(in the rows, 128 means zero)
Known rows, with every step that occurs
pama/doka/pudosoz/zeli: [135 103 132 117 176 108  81  84 103 106  99 153 121  97  63 174 153  46
 152 132 140 145 138 117 129 147]
pudosoz/dader: [149 134 119 139 120 108 119  84 111 153 112 126 114 108 116 128 117 118
 156 154 115 139 117 152 130  95]
pama/doka/pudosoz/zeli/dader/zasu: [135 140 129 137 189 116 103  67  86  97 131 177  91  76  69 180 137  39
 168 108 110 158 124 141 126  91]
voga/doka/pudosoz/zeli/dader: [152 203 136 136 179  95 105  85 101 138 103 149 154  91  59 125  85  58
 215 123 160 117 121 118 103  78]
voga/doka/zeli: [145 165 155 144 174 124  98 110 127 110 120 128 155  97 118 127 109  69
 171 134 108  89 119 107 127 129]
sageder/dader/rotuk: [162 168  85 153 113 159 140  70  60 150 127 109 120 126  95 125 125 143
 142 111 125 104 122 159 124 125]
rotuk/dader/zeli/doka/dova: [168 152 157 174 141 106 135  77  90  54  95 177 109  83  82 124  95 136
 134 137  60 113 115 148 113 101]
rotuk/dader/zeli/doka/pama: [204 139 143 126 146 126 159  56 115 124 108 130 139  85 101 122  96 141
 145 111  77 102 124 146 114 108]
voga/doka/pudosoz/zeli/dader/zasu: [136 190 149 153 185 103 122  77  87 109 121 160 135  69  71 150 105  57
 215 101 122 118 129 136 108  59]
voga/doka/dova/dader/zasu: [113 190 155 182 185 107 149 102 126  80 136 168 108  62 131 114 102  81
 182 108  49  98 120 111 135  94]
rotuk/dader/dova/doka/pudosoz/zeli: [140 128 186 168 164 101 108 103  65 108  56 183 161  67  60  98 151 146
 193 123 107 131 147 122 128  77]
pudosoz/zeli/dader: [168 169 124 137 142 120 115  93  93 130 112 157 119 116  76 114 100 110
 155 129 163 139 108 136 119  61]
zeli/dader/dova: [138 161 128 149 146 120 131 109 119 113 129 130 137 105 139 113 114 147
 170 121 101 135 103 147 151  57]
pudosoz/doka/voga: [192 113 105 126 133 128 113  79 133 106  88 141  99  92  98 131 121  82
 144 163 156 129 115  99 112 121]
zasu/dader/rotuk: [146 162  67 118 123 180 138  46  39 157 113 154  92 128 115 136 101 162
 184 128  92 131 142 159 117 112]
rotuk/dader: [142 123 137 142 109 124 142 115 136 136 111 158 120 109 114 101 102 140
 106 127 110 141 110 126 109 118]
zasu/dader: [127 173 108 117 127 148 109  84  86 148 112 161  95 111 133 125 100 131
 154 129 106 140 125 145 120 133]
dova/dader/rotuk: [150 168  82 144 145 161 179 102  79 167 124 161 108 130  98  98 122 166
 177 117  96 116 142 126 120  99]
dader/rotuk: [146 117  85 130 123 160 156  89  83 137 127 121 125 146 109 141 127 161
 158 126 114 118 144 143 123 104]
pudosoz/doka/zeli/dader: [201 194 116 159 155 113  76  87  72 120 109 167 102  85  86 112 104  86
 168 160 152 145  96 135 111  88]
sageder/dader/zeli/doka: [182 204 142 163 143 131 124 105  94 105 124 127 104  88  98 114 142 118
 127  89 124 101 111 177 118 126]
doka/pama: [154 118 118 100 140 124 133  74 119 149 130  89 162 122 131 152 103 121
 151 137 108 107 138 118 147 139]
zeli/doka: [151 158 119 136 138 120 127 138 154 133 120 137 102 129 130 107 112 129
 144 119 146 142 128 147  96 120]
sageder/dader/zasu: [129 165 138 171 122 138 127 102  93 111 147 129 103  86 127 139 145 108
 112  91 103 116 116 164 135 129]
voga/doka: [136 144 146 129 149 117 130 127 178 125 133 108 141 107 146 107 112  90
 151 105 140 112 111 116 116 115]

Rows
[150 161 154 142 171  95 123  60  81 122 107 119 155  62  79 158 135  71
 217 133  76  91 135 148 132  98] : voga/doka/pudosoz/dader/zeli
[155 115 163 146 123 136 154 100 100  95 114 160 129  89  97 118 136 146
 108 111  77 112 115 138 128 103] : rotuk/dader/zeli
[161 136 136 103 162 113 133  75 167 147 135  70 175 102 149 130  87  83
 174 114 119  88 120 106 133 129] : voga/doka/pama
[125 169 152 137 160 145 105 105  92 131 100 157 113  82 160  84 140 162
 194 106  88 138 133 146 143  94] : zasu/dader/dova/doka
[160 119 143 142 160 124 129  70 126 123  82 132 133  77 120 107 134 129
 202 160  74 108 128 116 160  65] : pudosoz/dader/dova/doka/voga
[136 183 136 159 164 142 120  92  62 101 148 171 112  96 105 154 110 106
 163 133  66 120 121 146 138  87] : doka/zeli/dader/zasu
[144 141  72 136 129 127 137  38  23 171  98 131 131 121  61 172 118 136
 224 170  84 125 163 161 123 104] : doka/pudosoz/dader/rotuk
[206 119 113 117 136 106 103  60 115 139 110  96 134  90 125 137 118 101
 160 143 158 131 122 125 124 124] : pudosoz/doka/pama
[138 129 138 113 158 148 141 127 151 133 108 144 128 118 113 101 127 117
 148 138 126 104 139  81 125 129] : dova/doka/voga
[176 148 109 108 151 118 132  84 143 154 123  97 136 124 133 133  88 122
 169 127 126 119 136 136 114 134] : zeli/doka/pama
[145 195 168 169 194 107 143  93 102  68 121 156 138  63 100 108 113  92
 181 115  52  70 114 105 147 100] : voga/doka/dova/dader/zeli
[156 214 140 145 180 121 106 102 125 129 134 140 143  96 110 105  75  67
 184 131 113 102  96 115 118  94] : voga/doka/zeli/dader
[154 132 148 104 163 125 131 106 135 168 130  98 161 117 138 107 124 134
 161 119 126 109 144 107 137 133] : dova/doka/pama
[169 204 138 157 175 134 162 135 112 122 120 177  94  92 102  86 139 142
 164  96  95 112 129 146 113  99] : dova/dader/zeli/doka
[167 197 109 146 174 166 132  94  47 156 128 163 128 130  81  95 111 152
 201 134 105 109 138 129 117  75] : dova/doka/zeli/dader/rotuk
[135 112 152 129 169 142 138 115 144  97  95 134 146  97 132 109 146 138
 177 133  87 100 137  92 157  97] : dader/dova/doka/voga
[164 169  62 145 139 121 138  47  50 177  91 139 106 123  63 152 104 140
 239 160 102 139 163 180  91  96] : zeli/doka/pudosoz/dader/rotuk
[146 138 189 177 164 129 108 118  92  99  86 176 153  72 113  79 140 156
 165 132  62 114 121 119 145  91] : rotuk/dader/dova/doka/zeli
[164 151 143 140 152 130 140 120 116  92 122 139 111 109 113 129 145 133
 146 105 113 113 132 160 116 107] : dader/zeli/doka
[125 124 173 150 161 124 124 148 135 109 116 127 145 102 155  88 166 162
 169 106 111 123 135 129 150  86] : dader/dova/doka
[145 187 119 134 157 107 104  86  50 139  98 167 142 112  40 145 102  99
 192 146 146 134 136 130 115  90] : doka/pudosoz/zeli/dader
